Every row comes from one small tree of marks. Brackets hold a mark, then the marks that hang from it, in the order of their numbers. Every link used is in the known rows. Which tree was each row made from?
Known rows
[q_563 [q_490 q_834] q_677]: [  2  -1  -3   8   6   3 -25   5 -15  11 -34 -10   1  -2   0   4 -13   1
  -6   0 -16  -5  20  16   9 -16 -14  -7   5  37  -2   1   6 -30  14 -11]
[q_981 [q_254 [q_970 [q_490 q_556 [q_563 q_677] q_834]]]]: [  0 -11  17  -2 -27   1 -10  12 -23  14 -45 -10   1  -2  -3 -16 -13 -18
  -4 -13 -11 -10   5  32  26 -39 -15 -11   6  19 -12   6  12 -35   1 -34]
[q_661 q_658 q_914]: [ -4   1 -10   4  -2  10  23   8  -3 -17  -6   0 -10   1   8 -19   8   6
  -2   2 -20   3  11  -6   2 -10  16  -8  -9   2  -6  -5   9   9  -8 -11]
[q_970 [q_490 q_563]]: [-13   4   5 -19  -8  17  -2   2   0  -5 -29  -9  -1   9   3 -18  -5  -3
 -11  -7 -12 -10  -7  23  -2 -12  -1  -4   3  -4 -19   5  16 -19   0  -2]
[q_490 q_970]: [  3   2  12 -21   0  -5  -2   4   2  -5 -11 -14  -2  -3  -4  -1 -10   0
   4   7  -3  -3  -2  16   5  13  -6  -4   1   0 -14   8   3  -6   0   7]
[q_656 [q_981 q_254]]: [ -8 -18   8   0 -29 -13  12  -5 -11  11  -3   4  23 -15 -21  15   9  -5
   7   8   1   4  -3  -3  11  -8  -8 -12  -2 -14 -13   1  -8  -1 -12   7]
[q_563 [q_490 [q_556 q_914] q_834]]: [ 14  -8 -11  -8   4  -8 -28  11  -8   4 -37  -3 -12  20 -11   1 -26   7
   3 -10  -7   3   7   3 -21 -39 -18  11  32  11 -17  -9  -6 -16   4   4]
[q_658 [q_661 [q_914 q_556]] q_778 q_834]: [ 14  14   1  19   2 -11 -17  -9  17  -8  -2  -3   9   7  -4 -17   7  20
  -7  -5  21  12   9  -3 -25 -32   7  -3  -1  -6   3 -28  -3  20  12  -6]
[q_658 [q_661 q_914] q_778]: [  9   4  -6 -10  -6  -8 -13   4  17 -10  -7  -8   8  14   3 -13  14  -2
  -4   2   1  15  11   9 -13 -17   7  -9  -1  -1  -3 -27   4  12  11  -3]
[q_914 q_556 [q_661 [q_658 q_778 q_834]]]: [  5  10  20  29  13  -8  -1  -6   9  -7   6   2  14 -25 -24 -30   9  46
 -12 -11  16   2   4 -12 -32 -18  20 -17  -8  -3  25 -13 -16  23   2 -14]
[q_981 [q_254 [q_970 q_490]]]: [-16   4  11 -14 -24  -7   6   3   0   6   6  -2   9  -7   2   4   9  -9
   0  -6 -11  -3  -9   7  16 -14 -10  16  -3  -8  -9  12  11  -1 -13   5]
[q_677 [q_563 [q_490 q_556 [q_970 q_254]]]]: [  6   1  34 -23   6  -1 -14  -2  18  -2 -51 -33   3  17  -7   3 -35   7
  11  -2 -10  -5  -8  20   6 -29   0  -9  12 -11 -40  11   8  12 -19  -9]
[q_658 q_661 q_778 q_834]: [  8  17   0   1   2 -20 -29  -1  24   0   1  -8  19   4   8  -4  15  12
  -4 -16  37  11  -6  -8 -30 -30   0 -15 -11 -18   9 -20  -5   9   8  -1]
[q_834 [q_658 [q_661 q_914] q_778]]: [ 16  -1 -15 -16  -7   0 -12  -1  28 -16 -14  -3   2   8  -1 -16  -4   9
  -5  -8   4  19   9  18 -10 -13  16 -22  -3  -3   3 -22   3  10  17   3]
[q_563 [q_490 q_556] [q_677 q_778]]: [-17   1   1   7  13   8  -6 -14 -12   8 -40 -20 -10  15   0  -6 -18  21
  -1  -3 -22  -3  22  18  26 -14 -18 -12   3  34   1   5 -15 -10  15 -20]
[q_490 [q_556 q_914] [q_834 [q_658 q_661 q_778]]]: [ 31  -7 -24 -25  -1  -9 -32  15  20   1 -34   1  -1  14 -12 -18 -27  19
  11 -28  28  22  -5  18 -34 -34   2 -20  10  -3   5 -19 -12  -3  24   1]
[q_556 [q_914 [q_661 [q_658 q_778 q_834]]]]: [  1  22   6   3  10 -15 -10   9  11  -3   9   8   9  -9  -1 -19  15  33
  -3 -18  25  16   1 -18 -35 -38  17 -13 -10 -13  13 -22 -13  15   1  -2]
[q_914 q_556 q_661]: [  0  -5  17  21   9  -2  11 -23   0   6  11   2  -4 -14 -31  -7  -8  15
   1  11  -3  -7   8  -6   1   3   2   5  11   8  18  -3 -10  17   3  -2]
[q_490 q_563 [q_834 [q_658 q_778]] [q_970 q_254]]: [ 25  -2  18 -44 -15  10 -35  45  11 -17 -59  -8   8  -9 -22 -38 -46  17
  -6 -20  14  13 -10  60 -14   5  32 -39  -3  13 -24   2   8 -30  12 -16]
[q_254 [q_970 [q_490 [q_556 q_914] q_563]] q_981]: [ -5   2  10  -8   4  -2  -6  14   0  31 -23 -11 -29  31  -3 -19 -14 -13
  -5 -24 -19   3 -11  21   2 -34 -17   8  -5  -1 -27 -17   3 -16   7   5]
[q_490 q_556 q_563 [q_970 q_254]]: [  4 -11  31 -29  -9  -1  -6  16   2 -15 -50 -22  -6  11 -12 -19 -31  -1
  12  -1   4   0  -6  31   8   0  11 -25   7  -5 -34   6  11  -6 -10 -16]
[q_490 q_563]: [  0  -5   6  -1  -4   9  -6   7  -6  -2 -18  -6  -4   3  -7 -12  -7  -7
 -11  -4  -2   4   2   8  -5  -8   8  -5   0   0 -12  -5   2 -16   1 -10]
[q_970 [q_254 q_981] q_490]: [-15  12  16 -16  -2   2   3   8   6  25  -9 -11   3  13   7  -8  -4   6
  14  -5 -14 -16 -11  24   4  11   0  -5 -13   1 -17   6  13   4   0  -2]
[q_661 [q_658 q_778 q_834] q_914]: [  9  17  -1  11  -2  -4  -6  14   6 -21  -9   1   7  -2  15 -28  18  21
 -15 -15   7  12   7  -3 -23 -31  25 -18 -15  -4  -6 -20   1   9  -3 -18]
[q_981 [q_254 q_970]]: [ -1  -6  13   5 -20 -13   0   9  -8  10  15   3   6 -14  -5  13   7 -14
  -1  -3   1  12  -2  -8  14 -11  -2  12  -4  -9  -1   2  -3  -1 -11   0]
[q_834 [q_658 q_661]]: [  2  -7 -17 -10   0   3   1 -12  27  -3  -9  -8  -7   2  -3   0 -10   6
   8 -10  16   9  -2  -5  -6  -7   3 -14  -6 -17  13   2   1   9   9  12]
[q_981 [q_254 [q_970 [q_490 q_563]]]]: [-13  -4  17 -17 -29   3   1  10  -4   5 -14  -7   4  -3  -3  -8   3 -16
 -12  -9 -11   0 -10  13  11 -22  -3   8   1 -10 -21   7  12 -15 -12  -3]
[q_563 q_677]: [ -8   5   5   6   0   5   2  -6  -8   8 -10  -2   2  -3   9   2   4   0
   4   2  -3  -2  15   9  21   1  -4 -14 -11  17  11   2   3 -11  11 -10]
[q_656 [q_981 [q_254 [q_970 [q_490 [q_563 q_677] q_834]]]]]: [-13 -12  13   1 -32   3  -4   8 -23  21 -40  -1  19 -14 -11 -10  -1 -25
  -8  -7  -8   0  -6  31  33 -34 -21 -23 -12  20 -24   2   9 -44  -1 -13]

Write each row's tree
[ 14  15  -6   6  -2 -19 -22  -4  22  -8  -3  -6  12  12  14 -11  18   4
  -8  -9  21  14  10  -9 -24 -40   6 -11  -3 -13  -3 -30   2  13   5  -7] : [q_658 [q_661 q_914] q_778 q_834]
[ 11  -5  -3 -20  -1  -2  -9   4  24  22 -40 -19  -9  17  -2 -18 -35  10
  22 -22   4 -14 -14  29 -10 -10  -4 -26  -1   0  -9   8  12   4  11 -10] : [q_970 [q_254 q_981] [q_490 q_556 [q_834 [q_658 q_661]]]]
[ 15   6  10 -12  18  11 -19   2  -3   9 -53 -36 -11  17 -11 -14 -48  14
  -6  -7 -15 -11  -7  26   1 -30 -19  -2  17  19 -29  17 -15 -19   0 -29] : [q_677 [q_563 [q_490 q_556 q_834 q_970]] q_778]
[ -3   5  16  36  15  -3  19 -20   5   0  11  -1  -1 -22 -17 -17   2  33
  -4  -3  11  -5   2 -29 -17 -19  12  -6  -5  -8  23  -1 -11  26  -8 -13] : [q_914 q_556 [q_661 [q_658 q_834]]]
[ -8 -11   9   7   5  -4 -14 -13  -8   5 -38 -19  -5  10  -2   6 -11   8
   1  -2 -20  -6  25  12  18 -22 -19 -14  10  23   0  -2   3  -7   7  -6] : [q_563 [q_490 q_556] q_677]
[  0 -18 -13 -14 -26  -7  -1  -8  18  14 -22  -2  15 -14 -18   1 -10 -10
   6 -19  10   7 -26   9  10 -30 -20 -21  -8 -10 -12   8   5  -9  -3  15] : [q_656 [q_981 [q_254 [q_970 [q_490 [q_834 [q_658 q_661]]]]]]]
[-14   4  13 -16  14   5  -6  -7  -9   2 -53 -35 -11  13  -3  -8 -29  22
   3   4 -26  -6  19  35  31   0 -25 -16   3  31  -9  14 -11 -15  17 -11] : [q_563 [q_490 q_556 q_970] [q_677 q_778]]
[ -3   5   7   6  16  17  -3 -16   2  12 -33 -22  -8  24  -5  -6 -28  17
  -9 -10 -17  -5  -3   4   6 -37  -9   1  12   4 -15   6 -19   4  -3 -22] : [q_677 [q_563 [q_490 q_556]] q_778]
[  9  14   5  22   3   2   2   7   1 -19  -8   5   7  -6  -4 -35  10  35
 -15 -12   5   7   7   1 -24 -25  27 -11 -10   0  -1 -21  -7  17   3 -20] : [q_661 [q_658 q_778 q_834] [q_914 q_556]]
[-21  -8  11  -7 -26 -10  14  -7   3  11  -3   3  22 -11 -12   5  10 -14
   2  -4 -10   1 -20   8  26 -18 -22  -5  -9  -9 -23   4   5  -5 -18  17] : [q_656 [q_981 [q_254 [q_970 q_490]]]]
[ 15  -9  10   8   7  -2 -19  18  -7  26 -32 -18 -21  16 -12 -30 -24 -20
 -18 -22 -22 -12 -11  32   0 -26 -17  -5  -1  19 -23 -10   7 -30   8 -21] : [q_254 [q_970 [q_490 q_556 q_563 q_834]] q_981]
[ 26 -12  16 -42  -4  -9 -45  23  18 -22 -69 -20  11   0 -27 -22 -54  29
   5 -19  -5   7  -1  60 -11  -6  12 -32  17  20 -24   2   3 -13   9  -5] : [q_563 [q_490 q_556 [q_834 [q_658 q_778]] [q_970 q_254]]]
[ 34   0  -7 -17   6   9 -43  13  17   6 -52  -3   1  20 -17 -11 -44  25
  -9 -28   2  12  -5  28 -31 -62   4 -10  20   4 -16 -12 -11 -10  11  -4] : [q_677 [q_563 [q_490 [q_556 q_914] [q_834 [q_658 q_778]]]]]
[  1   5  -7 -25  -9  18  -7  12  15  -9 -33   7   5  -3   5 -21 -30  16
  13 -17   6  -9 -18  32   2  -5  12 -18   0   9 -13  21  16  -8   0  -7] : [q_970 q_254 [q_490 [q_834 q_658]]]
[-17  14   6 -27  13   4  -7   1 -10   8 -52 -27 -22  24   1  -2 -30  25
  13   1 -19   8  16  30  23 -14 -27  -6   5  28 -17   8 -16 -18  18   3] : [q_563 [q_490 [q_556 q_914] q_970] [q_677 q_778]]
[-10  -5  11  21  14   8  28 -15   1  -2   9   1  -6 -20 -28 -21  -1  28
  -1   5  -8  -7   5 -15  -7   5  14  -8  -4   4  25   3  -9  23  -1 -10] : [q_914 q_556 [q_661 q_658]]
[-22  11   8 -13  -6  22   1  -1  -6   5 -36 -10   0   7  14 -18  -1  -4
  -6  -4 -14 -13   7  31  17 -13  -7 -17  -7  15  -9   6  19 -25  11 -10] : [q_970 [q_490 [q_563 q_677]]]
[ -7 -18  11   9 -25 -18  10  -2  -8  13   6   7  18 -18 -22  13   8 -19
  -1  -3   1  17 -11  -8  26 -16 -12  -9 -10  -7 -15  -4  -7  -2 -16  10] : [q_656 [q_981 [q_254 q_970]]]
[ 17   3  22 -18   1 -11 -17  36  -7  25 -20 -17  -5   1 -10 -10 -27   0
  17   0  -3  -9  -4  33  -2  20   3 -11  -8  17 -22   8   4 -16   4 -17] : [q_490 q_834 [q_970 [q_254 q_981]]]
[  7   2   7   2   4   6 -18  24  -6  30 -20 -12 -19   8  -7 -24 -16 -22
 -20 -21 -22 -10 -14  29  -1 -19 -11   2 -11  19 -21  -7   8 -37   9 -15] : [q_254 [q_970 [q_490 q_563 q_834]] q_981]
[ -8   9  -5 -24  -3  -1   3  -5   5  -1 -21  -1  -6  27  10  -8  -5   9
  13  -9  -1  -7  -8  14  -6 -26 -18   7  17  -9 -13   2   5   3   3  15] : [q_970 [q_490 [q_556 q_914]]]
[ 13  -1  18 -31   5 -18 -31  31  -4  24 -48 -26 -20  25 -18  -1 -42   8
  20  -8 -15   0   4  32 -11 -15 -12   0  15  13 -39  -7  -3 -15   3   1] : [q_563 [q_490 [q_556 q_914] q_834 [q_970 [q_254 q_981]]]]
[  1  -2  24 -41  -8  -3  -8  24   2 -10 -50 -13 -14  21  -9 -16 -32   3
  19  -7  12  12  -8  28  -1 -13   8 -13  10 -11 -40  -1   6  -6  -5  -4] : [q_490 [q_556 q_914] q_563 [q_970 q_254]]
[ -8   9  12   1   8  -4  -1   5   8  28   8 -10 -11   7   5  -6   4 -10
  -6 -12 -25  -9 -11  16  10  -4 -17   9 -19   9 -10  -4   9  -7   4   9] : [q_254 [q_970 q_490] q_981]
[  2  13  12  17  11 -16  -7  -2  13  -8   7  -2  19 -20  -4 -21  15  30
 -12 -13  15   6   3 -14 -26 -25  17 -24 -12  -7  19 -14  -9  17  -3 -16] : [q_914 [q_661 [q_658 q_778 q_834]]]
[ 16  -4  -9  -7  -4   6  -6  -7  25 -15 -17   0  -1   4 -19 -23 -11  25
  -7  -4   3  18   8  21 -14  -8  20 -10  -2   4  10 -20  -1  16  22   4] : [q_834 [q_658 [q_661 [q_914 q_556]] q_778]]
[  3   4  -8 -23  -1   8  -8   9  26  26 -26 -12  -4  12   3 -13 -25   9
  19 -17   4 -12 -16  26 -14  -2   3 -20 -13   1  -9   9  14  -2  12  -3] : [q_970 [q_254 q_981] [q_490 [q_834 [q_658 q_661]]]]
[ 10   3  -3 -25  -3   3 -10  19   9  23 -40   0 -19  24  -2 -20 -42  18
  26 -24   0  -8 -14  38 -11 -15   0 -13   5   7 -18   2   3  -7   9   1] : [q_970 [q_254 q_981] [q_490 [q_556 q_914] [q_834 q_658]]]
[  6   7  -5  27   5  -7   1 -22  10  -1  -1  -4  -9   9   1  -3   3   8
   1   0  19   3  10 -22 -12 -33  -1   6   5 -16   0 -17  -1  19  -1  -4] : [q_658 [q_661 [q_914 q_556]] q_834]
[ -1   6  29 -23   2 -10  -5  22   4  21 -12 -22  -6   3  -8  -3 -18   1
  18   4  -9  -4  -2  26   5  25   6 -11 -17   3 -21   3   4   1  -2  -2] : [q_490 [q_970 [q_254 q_981]]]
[ 15 -17 -10   5   4   3 -25  -7  -4   0 -56 -14 -11   0 -11  -6 -40  13
  -1 -16 -15  -4  22  28  12 -24 -11 -26  15  33   5   4   1 -23  15 -13] : [q_563 [q_490 q_556 [q_834 q_658]] q_677]
[-17   8   6   4   4  27   5   6 -20  11 -30  -7  -9   5   5 -23 -10   5
 -10  -3  -5   6  10  21  23  -3   4 -19 -17  28  -1   4 -10 -28  18 -32] : [q_490 [q_563 [q_677 q_778]]]
[ -5 -15   9  -5 -32  -2  -5  15 -14  13 -30   1  17  -9 -22 -10  -5 -23
 -13 -11  -8   1 -22  20  12 -34 -17 -11  -1   2 -36   3   7 -35 -12  -6] : [q_656 [q_981 [q_254 [q_970 [q_490 q_563 q_834]]]]]
[ -4  -8   3  -2 -26 -13  -1   5  -8  14 -11   5  24 -14 -15  -1   4 -16
  -1  -9  -5  -4 -24  14  17 -25 -23  -5  -2   3 -24   5   2 -19 -12   3] : [q_656 [q_981 [q_254 [q_970 [q_490 q_834]]]]]
[ -1  -1  13   6  10 -12  -2  -5   8  25  -5 -15 -17  17   0 -11  -7  -9
  -3 -16 -26 -12  -9  18  12 -11 -23   3 -10   9  -9  -5   5   0   5   1] : [q_254 [q_970 [q_490 q_556]] q_981]
[ -8 -12  19 -11 -28  -5   0   5  -6   1 -24 -13  -2   5  -8 -11  -6 -15
  -6 -13 -12  -6  -8  17  13 -30  -9   2   8 -12 -21   4  10 -10 -13 -11] : [q_981 [q_254 [q_970 [q_490 q_556 q_563]]]]
[ 15  -5   5 -18   4  23 -10  14 -15   0 -73 -24 -24   2 -13 -40 -56  16
  -2 -13  -2  -1  11  55  26  -2   0 -39  -1  39  -8  17 -11 -42  24 -38] : [q_490 q_556 [q_563 [q_677 q_778]] [q_834 q_658] q_970]
